Each row was made from one small tree. The marks that hang from a mark follow it in brackets, in the order of their numbers. Every link used is in the known rows. Write each row's tree.
(in the rows, 128 means zero)
Known rows:
Z856(Z462(Z237) Z581): [120 121 130 119  70 106 106 112 140  87  38 172 155 177  94 139  98 139
 105 125 140 117  99 117 154 128 157 144  97 126 108 120 136 157 120 136
 129 124 137 110 150 117 143 137  84 125 116 106 112 144 100 166 131 112
 149 134 104 125 135]
Z19(Z655(Z462)): [143 124 148 119 124 146 144 116 133 140 126 115 163  89 117 124 128 131
 131 115 129 148 130 135 117 109 130 117 154 141 133 116 157 104 120 137
 135 135 108 132 134  93 137 125 110 112 177 135 157 121 136 111  93 130
 113 149 131 150 147]
Z288(Z432): [137 119 145 165 105 133 127 128 166 131 104 111 143 168 134 126 156 134
 135 123 139 146 120 119 118 137 107 101 114 114 142 140 172 115 117 146
 136 143 137 115 118 165 107 108 117 129 207 119 142 124 117 100 104 131
 117 147 143 171 132]
Z655(Z19 Z462): [114 137 121 138 107 155 127 141 134 191 145 111 134 137 130 126 159 138
 118 117 112  52 110 112 152 127 117 139 164 135 125 150 121 102 112 135
 123 134 102 125 118 109 165 110 159 145 168 113  90 116 140 123 104 113
 111 120 125 126 142]
Z462(Z237(Z624)): [124 108 122 119 138 111  98 116 150 128 117 140 134 138 139 108 106 125
 140 134 121 128 132 117 122 139 128  98 138 121 130 122 141 163 111 115
 143 127 146 114 128 119 129 110  74 139 103 163 116 106 113 102 155 130
 116 144 120 140 140]
Z288(Z768): [118 143 123 151 133  91 121 106 155 120 116 121 131 120 144 136 152 126
 143 115 138 138 145 148 140 131 165 124  82 108 143 138 110 120 135 100
 113 142 135  90 141 117 118 106 146 140 134  98 133 115 121 102 116 111
 136 141 126 124 137]
Z624(Z237(Z462 Z717(Z646))): [ 99 130 118 148 101  87 127 127  69  95 117 137 137 119 128 118 107 120
 133 134 136 110 145  93 128  96 116 152 112 138  88 120 151 126 145 122
 130  88 145 119 129 115  87 116 115 107 106 108 152 138 116 141 144 112
 119 149 136 140  89]
Z835(Z448(Z717)): [141 115 138 167  90 135 143 158 127  86  84 135 130 120 133 136 132 135
 126 125 121 123 140 161 129 115 121 109 129 133 130 146 139 111 124  81
 169 143 119  95 117 145 130 108 146 166 147 202 127 134 127 119 111 134
 136 154 122 118 143]
Z237(Z462 Z624 Z717): [133 122 102 144 188 113 138 132  84 140 143 117 125 120 115 113 161 112
 142 163 129 115 144 103 106 114 106  92 171 128 138 112 149 137 140 104
 130 129 116 121 104 139 101 111 112 125  41 151 115 113 114 136 153 119
 137 146 114 162 131]
Z432(Z288 Z655(Z19 Z462(Z237(Z717)))): [123 120 122 101 120 141 129 150  95 166 162 121 127 144 175 132 126  99
 139 115 121  87 113 117 144 122 111 144 126 135 119 134  94 170 133 109
 115 114 105 155 124 208 164 141 136 127 144 106 119 135 177 185 143 114
 115 106 130 128  94]
Z462(Z237(Z624 Z717(Z646))): [131 103 119 137 190 129  91 117 105 117 124 134 120 131 140 115 117 137
 142 140 123 119 148 121  95 132 130  93 127 126 118 119 148 174 131 113
 126 125 156 125 145 130 115 151  66 134  60 142 129 129 120 120 175 112
 101 145 120 133 128]
Z717(Z646): [130 112 130 159 114 117 110 111 137  96 108 115 142 107 138 120 151 168
 145 136 125 119 146 126 129 118 133 116 124 140 122 136 127 100 121 128
 139 149 163 131 155 138 109 162  93 121 165 128 151 132 124 119 101 117
 121 141 127 130 127]
Z856(Z462(Z237(Z624 Z717)) Z581): [131 113 114 124 158 121 114 109 116  87  53 171 136 167  98 132  98 131
 106 135 136 119 107 116 118 133 150 127 102 121 112 117 144 175 135 125
 123 122 133 116 140 127 140 142  77 131  53 115 107 148 102 167 162 102
 137 143  99 119 133]
Z835(Z448): [134 129 142 171  78 128 136 157 143 106  95 123 143  98 116 141 148 150
 133 129 122 118 123 165 138 124 124 107 124 136 132 133 126 113 102  90
 141 141 128  88 128 136 122  94 142 147 126 165 144 117 122 113  97 106
 139 156 117 109 149]
Z856(Z462): [131 105 133 147 109 108 129 109 150  56 100 137 156 135 107 132 143 137
 129 121 142 123 133 127 136 124 132 120 131 123 116 131 144 105 110 128
 139 125 132 133 121 136 150 117 127 122 150 136 121 125 116 162 103 118
 154 133 126 131 136]
Z462(Z856(Z581)): [131 124 133 111 105 101 122 122 142 133  96 144 104 143 117 120 125 140
  97 124 121 159 108 145 131 116 142 142  98 133 138 122 120 115 126 159
 107 143 157 144 136  98  88 121 119 119 126 133 116 124 108  97 109 130
 141 135 108 153 150]
Z856(Z462 Z581): [131 119 127 135  94 113 129 107 144  80  43 153 155 163  92 132 126 146
 105 129 144 121 105 119 157 123 151 142 114 133 122 132 131 116 124 138
 130 132 136 124 139 130 137 129  94 118 134 108 124 146 102 156 104 108
 158 135 101 110 135]
Z655(Z432): [150 120 128 159 105 162 129 131 162  74 129 103 137 118 129 130 136 141
 136 133 139 134 185 111 128 147 126 111 136 126 135 131 136  95 148 132
 134 143 130 126 130 119 139 105 128 131 141 138 138 122 111 105 113 142
 117 114 135  64 133]
Z655(Z19 Z432 Z462(Z856)): [128 146 136 132 130 191 136 147 146 157 197 108 108 119 117 140 135 143
 115 124 112  97 140 127 134 150 113 142 162 130 133 144 111  88 115 166
 128 116 114 142 113  84 167 125 201 142 159 134  91 120 132 104 116 157
 118  93 146  85 147]
Z655(Z19 Z432): [139 145 127 156 120 157 130 164 155 108 170  94 140 139 133 151 141 150
 121 127 133 116 151 115 136 156 118 130 151 133 131 148  97 102 132 131
 112 131 114 126 132 129 153 107 147 152 157 128 108 120 136 107 114 122
 122 107 130  21 135]
Z19(Z655(Z432 Z462)): [149 135 152 121 126 187 150 121 144 119 135 100 154  87 106 139 114 142
 142 126 126 155 154 123 123 123 117 116 158 138 131 113 158  98 133 139
 139 134  97 127 134  87 154 127 123 108 168 147 159 122 131 106 102 157
 107 128 147  96 141]
Z288(Z432(Z655) Z768): [129 162 148 112 138  96 133 120 169 149 116 109 139 145 143 150 163 110
 145 121 148 189 115 147 131 136 139 119  38  83 157 150 136 131 122 128
 123 132 144 105 110 175 105 118 136 135 207  76 158 127 134 111 128 124
 144 123 141 158 108]
Z462(Z237(Z624 Z717(Z646)) Z856(Z581)): [126 111 118 100 191 110  96 120 100 134 110 164  96 148 126 112  93 141
 105 142 114 154 113 144  85 131 136 123 105 126 122 110 134 183 138 149
 106 125 172 140 152  98  84 175  76 138  34 145 121 140 107 106 172 132
 119 138 110 150 136]
Z462(Z237(Z624) Z856(Z581)): [125 123 125  93 136  97  99 125 152 157 109 168 105 151 121 111  92 123
  91 131 116 164  96 140 114 141 133 127 129 131 142 111 127 164 120 152
 125 122 161 132 136 101 105 126  91 130  72 158 105 113 103  99 159 150
 138 135 112 154 151]
Z856(Z462(Z237(Z624 Z717(Z646))) Z581): [120 104 121 131 163 117 107 100 109  86  55 174 138 162 100 131  98 146
 119 139 130 111 103 122 124 139 154 129 107 125 109 115 140 173 125 127
 133 118 147 116 147 132 133 171  62 123  62 110 123 154 106 160 153 108
 137 143 103 115 119]
Z19(Z655): [153 124 151 119 126 103 134 123 143 100 124 115 165  92 123 132 131 135
 132 119 139 190 135 137 118 116 140 109 137 141 133 119 144 115 127 130
 116 139 114 138 138 125 113 112  95 112 171 145 172 114 137 103  86 119
 119 155 131 124 149]
Z432(Z655): [148 127 134  80 105 104 132 135 145 102 119 109 159  97 138 135 153 111
 129 120 137 169 148 130 142 120 126 123  85 128 135 139 114 118 127 124
 121 135 140 160 111 175 116 106  99 121 164 137 151 115 138 127 115 106
 137 118 117 129 116]
Z432(Z288(Z768) Z655(Z19 Z462)): [114 139 124 117 135 120 140 124 130 191 161 109 114 126 179 142 156 104
 151 116 135  98  95 142 164 128 144 162 123 116 141 145  65 130 132  94
 126 130  98 130 129 198 165 136 179 134 178  85 130 122 184 173 119 121
 136  97 134 113  81]
Z19(Z655(Z432(Z288(Z768)) Z462)): [141 131 141 149 139 176 153 109 150 125 152 107 135  96 131 139 105 136
 158 121 136 144 142 131 129 130 134 127 157 131 138 111 128 108 148 109
 146 137  85 114 150 119 157 132 147 111 172 115 170 131 152 127 103 157
 119 128 153  85 123]

Write each row's tree:
[128  97 128 144 180 121 108 100 115  62 110 156 134 138 121 122 116 143
 145 139 132 114 136 130 101 128 136  97 130 122 100 119 157 158 113 124
 141 118 142 123 131 136 140 158  90 127  75 139 119 138 114 168 163 114
 127 137 129 130 120] | Z856(Z462(Z237(Z624 Z717(Z646))))
[119 128 130 118 129 129 140 107 139 164 128 111 115 107 177 129 147 101
 157 124 139 108 126 137 151 117 142 147  96 119 142 138  92 126 133  88
 136 144 118 128 126 200 156 130 159 118 166  95 151 124 164 161 123 131
 138 106 141 142  88] | Z432(Z288(Z768) Z655(Z462))
[116 147 125 144 131 213 118 148 102 142 170 117 118 147 129 146 114 151
 130 127 113  46 159 102 127 152 120 135 139 129 106 139 131 141 133 133
 121 112 113 122 139  85 173 159 133 151 119 101  91 141 130 120 153 125
  95  96 141  75 126] | Z655(Z19 Z432 Z462(Z237(Z717(Z646))))
[114 150 121 162 147 181 137 136 145 168 206 111  85 141 156 136 135 137
 138 129 124  77 118 141 136 159 124 155 170 119 142 141  84 105 128 128
 131 134  97 125 130 116 177 141 235 144 150 102 102 127 151 130 121 160
 128  87 158  75 119] | Z655(Z19 Z432(Z288(Z768)) Z462(Z856))
[121 118 123 119 118 109 114 102 146  98  49 168 145 164 100 127  99 137
 111 136 127 115  89 120 140 134 148 133 124 126 121 118 140 164 104 132
 144 115 137 106 137 121 153 137  73 127  89 129 116 134 103 160 144 126
 149 136 103 120 139] | Z856(Z462(Z237(Z624)) Z581)
[157 119 149 145 129 187 158 119 142 119 143 107 145  91 128 130 102 142
 150 124 141 132 145 121 126 125 118 124 177 149 136 109 136 102 145 126
 153 135  89 127 143 124 166 127 140 106 177 137 164 126 148 125  96 160
 113 126 151  90 136] | Z19(Z655(Z432(Z288) Z462))
[116 147 119 184 129 190 132 138 143 173 181 101 101 142 157 151 145 139
 146 129 132  52 125 120 150 151 139 146 172 120 137 149  97 106 142 105
 137 129  82 101 134 130 194 125 211 142 159  81 104 117 153 140 122 144
 123  93 149  47 114] | Z655(Z19 Z432(Z288(Z768)) Z462)
[ 99 149 123 100 112 114 129 127 132 189 157 122 119 133 180 142 125  96
 153 114 129  97  94 129 164 135 142 157 103 118 133 144  72 165 126  92
 126 122 106 124 131 194 171 138 159 138 162  79 127 123 184 177 147 121
 130  97 136 123  90] | Z432(Z288(Z768) Z655(Z19 Z462(Z237)))
[103 131 117 140  90  92 137 142  85 102 116 136 126 133 116 116 105  97
 125 126 134 124 148  90 124  95 120 147 113 139  91 124 152 128 149 120
 115  85 131 111 118 109  88  81 137 110  99 116 132 135 107 146 151 107
 122 148 135 145 102] | Z624(Z237(Z462 Z717))
[127 132 106 136 201 105 137 126  72 154 127 143 109 116 108 113 136 142
 127 175 112 130 114 121  95 112 119 115 150 136 137 105 130 134 146 138
 130 128 154 135 128 117  73 175 102 120  36 138 130 143 106 129 156 138
 142 134 113 167 120] | Z237(Z462(Z856(Z581)) Z624 Z717(Z646))
[126 146 139  63 114 129 144 144 136 168 171 118 132 101 134 135 159 113
 107 106 117 139 114 142 143 120 122 144 106 131 131 144  97 108 107 155
 113 124 128 173  94 140 135 125 157 140 169 131 114 120 155 130 120 118
 128 106 127 145 118] | Z432(Z655(Z19 Z462(Z856)))
[121 143 112 137 126 100 129 130  61 130 121 137 116 134 100 119 139 139
 117 152 118 123 134 124 111 114 126 133 114 139 127 112 128 132 152 142
 114 136 146 142 132 104  69 184 114 113  74 106 132 148 101 138 133 121
 137 131 115 184 123] | Z237(Z462(Z856(Z581)) Z717(Z646))
[128 133 105 121 196 107 140 130  82 152 129 139 106 130 106 115 140 118
 119 167 135 145 115 126  99 116 119 120 152 129 149 101 140 142 140 136
 119 132 132 130 104 112  78 126 125 121  18 143 104 133 107 122 157 132
 141 145 111 174 141] | Z237(Z462(Z856(Z581)) Z624 Z717)
[108 173 147 110 143 124 140 124 159 195 143 103 134 153 148 151 163 107
 139 112 134 144  95 139 127 140 135 133  64  87 150 156 121 127 106 130
 129 127 118 108 104 167 134 129 164 152 225  73 135 127 147 117 127 117
 130 113 142 156 105] | Z288(Z432(Z655(Z19 Z462)) Z768)
[152 135 155 105 136 171 153 123 145 113 155 113 138  81 101 130 108 138
 127 118 126 176 152 143 115 130 120 113 149 137 136 112 147  94 131 158
 135 135 106 146 128  71 141 134 141 109 166 148 151 125 128  93  98 161
 115 122 145 112 151] | Z19(Z655(Z432 Z462(Z856)))
[ 95 143 119 124 111  81 131 136  73 113 106 154 115 127 115 113  94 124
 114 138 126 141 120 108 115  94 124 166 105 136  91 114 142 128 146 142
 127  89 157 126 140  98  67 127 120 103  92 109 145 152 107 136 151 120
 129 140 130 150  93] | Z624(Z237(Z462(Z856(Z581)) Z717(Z646)))
[138 129 149  74 152 135 130 114 137 172 120 151 136 105 104 120  85 125
 110 123 114 175  91 144 117 127 130 123 149 139 134 105 146 141 114 157
 139 114 119 130 135  73 124 139  96 112 132 155 144 119 124 107 123 155
 119 146 127 162 153] | Z19(Z655(Z462(Z237(Z624) Z856(Z581))))
[114 156 118 115  57  86 129 135 130 146 113 137 131 147  94 120 138 120
 103 141 124 136 120 123 143 115 127 143 148 134 145 119 122 109 128 143
 131 135 138 134 117 109  91 126 137 119 132 127 116 120 105 124 111 147
 161 133 119 182 146] | Z237(Z462(Z856(Z581)))
[144  91 111 160 252 135 122 109  92 118 132 119 116 104 142 117 157 152
 148 154 132 123 142 121  90 121 122  93 140 131 120 123 145 132 138 114
 115 144 150 126 134 140 104 148  79 128  64 148 146 137 129 116 150 112
 110 145 117 114 122] | Z237(Z624 Z717(Z646))
[133 121 122 120 122  89 138 115 146 124 134 110 128 111 178 132 151 103
 162 120 154 157 126 146 141 124 146 145  81 114 146 130  78 137 144  90
 128 145 127 133 133 225 131 128 142 120 152  97 165 126 169 158 124 118
 147 115 133 119  90] | Z432(Z288(Z768) Z655)
[125 146 108 127 110 105 139 141  72 134 113 137 114 148 101 127 139 115
 113 144 127 140 137 119 125 118 126 137 123 129 131 116 136 138 159 136
 106 135 130 134 115 107  74 131 132 114  69 111 105 141 110 129 134 111
 143 133 114 192 140] | Z237(Z462(Z856(Z581)) Z717)
[130 117 135  99 148  96 102 117 153 132 152 155  99 142 136 106 106 115
 118 126 108 169 124 148 112 139 116 109 141 121 132 122 133 156 106 149
 128 116 159 142 122  98 111 118 106 137  84 181 111 103 111  96 162 157
 132 138 131 168 150] | Z462(Z237(Z624) Z856)
[107 136 124 105 132 150 109 148  97 184 178 140 105 157 121 118 123 121
 105 106 106  86 125 133 118 136 120 140 127 126 107 141 131 153 114 150
  99 108 116 136 113  82 142 138 164 144 109 120  69 124 135 117 148 116
  98 120 133 172 143] | Z655(Z19 Z462(Z237(Z717) Z856))
[123 139 119 135 122  97 138 144  77 118 154 124 113 131 111 116 150 109
 127 145 118 144 165 123 113 112 116 115 127 132 120 120 143 130 146 131
 109 138 128 143 101 112  84 120 156 112  85 129  99 124 113 122 137 119
 131 129 126 201 140] | Z237(Z462(Z856) Z717)
[116 137 130  95  73  95  98 129 141 135  89 169 114 159 112 116  85 123
  92 117 110 158 112 138 129 135 140 142  86 129 126 120 127 166 124 155
 111 135 163 141 144  89  97 134 108 133 107 128 107 129  99 106 141 130
 128 135 111 168 145] | Z462(Z237 Z856(Z581))
[143 111 122 110 112 101 136 158 136 140 161 109 138 125 180 142 147 110
 137 122 146 134 105 131 152 127 122 145 142 141 146 145  73 127 132 108
 108 122 115 165 135 246 140 119 133 127 178 121 147 125 188 175 111 114
 133 106 125  91  95] | Z432(Z288 Z655(Z19))
[153 132 141 152 138 136 144 124 148  89 152 106 146 104 149 147 107 135
 159 122 154 188 150 142 120 130 138 119 147 129 147 112 112 114 151 113
 133 136 100 116 157 141 140 125 131 112 167 123 175 126 150 124 104 139
 126 130 148  65 126] | Z19(Z655(Z432(Z288(Z768))))
[137 104 131 186 104 216 141 112 151 133 139 104 110 131 144 120 125 140
 145 137 130  59 160  97 139 141 117 133 173 137 130 127 135  97 144 110
 160 144 103 126 132 134 180 127 164 117 150 121 131 126 127 137 111 165
 117 104 152  99 119] | Z655(Z432(Z288) Z462)
[130 145 127  75 116 134 136 145 133 170 145 109 153 103 135 139 166 119
 122 114 126 114 122 122 150 127 119 142 114 134 128 146 104 111 109 136
 119 120 120 155 100 152 153 121 130 138 177 117 126 119 153 137 117 107
 124 106 117 122 118] | Z432(Z655(Z19 Z462))
[140 135 140  69 116 132 144 120 140 145 132 117 128  93 124 121 149 106
 121 115 115 152 143 137 132 111 121 134  94 126 131 131 126 104 114 150
 132 135 144 178  97 139 127 129 139 118 162 135 146 124 137 125 122 131
 126 107 131 177 125] | Z432(Z655(Z462(Z856)))
[130  93 125 133 170 117 112 114 119  61 110 154 139 148 117 125 119 120
 142 135 128 127 139 128 107 134 133  97 125 120 105 124 160 159 112 116
 136 110 129 128 116 138 152 130 102 131  74 146 104 129 111 164 161 110
 133 141 125 134 128] | Z856(Z462(Z237(Z624 Z717)))
[ 98 140 132 126  56  68 130 128 125 110 133 149 119 126 116 110 104 103
 120 123 131 149 122 107 141  99 116 161 139 142 104 121 139 104 127 141
 136  96 147 123 122  97  86  82 155 109 141 142 136 114 111 124 134 146
 145 140 141 157 110] | Z624(Z237(Z462(Z856)))
[129 109 126 102 189 111 101 128 114 124 157 149  93 139 133 108 106 109
 118 136 119 170 148 145  86 136 111 100 118 122 118 118 149 174 117 140
 107 124 157 147 121 109  99 121 119 133  43 166 107 117 111  97 174 128
 111 143 128 173 145] | Z462(Z237(Z624 Z717) Z856)
[134 120 134 184 109 136 141 157 122  88  85 134 133  99 140 132 139 159
 130 134 119 102 144 161 122 114 128 107 131 134 124 141 137 109 121  83
 182 150 137  98 133 145 128 144 133 159 153 205 146 146 131 128 106 138
 135 150 122 114 138] | Z835(Z448(Z717(Z646)))
[137 125 116 192 115 155 128 162 148 111 176 100 126 146 169 145 137 140
 136 133 140  96 142 119 141 154 112 139 182 138 139 143  77 107 148 113
 121 126 104 132 144 180 164 108 164 140 158 123 118 125 158 139 109 135
 127 106 140  16 117] | Z655(Z19 Z432(Z288))
[140 135 149  92 124 137 146 116 136 156 114 135 141  97 102 124 110 129
 103 117 117 167 104 149 129 111 131 135 138 144 138 108 146 110 122 160
 126 135 111 141 138  85 117 141 127 103 160 142 159 129 129 102  92 140
 121 143 125 165 155] | Z19(Z655(Z462(Z856(Z581))))
[125 148 126 155 118 205 143 153 149 151 171  97 128 128 128 141 140 148
 129 123 126  54 147 106 142 155 112 138 169 132 128 146 123  97 124 137
 132 124  94 121 115  93 181 118 166 149 162 118  98 117 135 118 118 140
 108 100 138  65 138] | Z655(Z19 Z432 Z462)
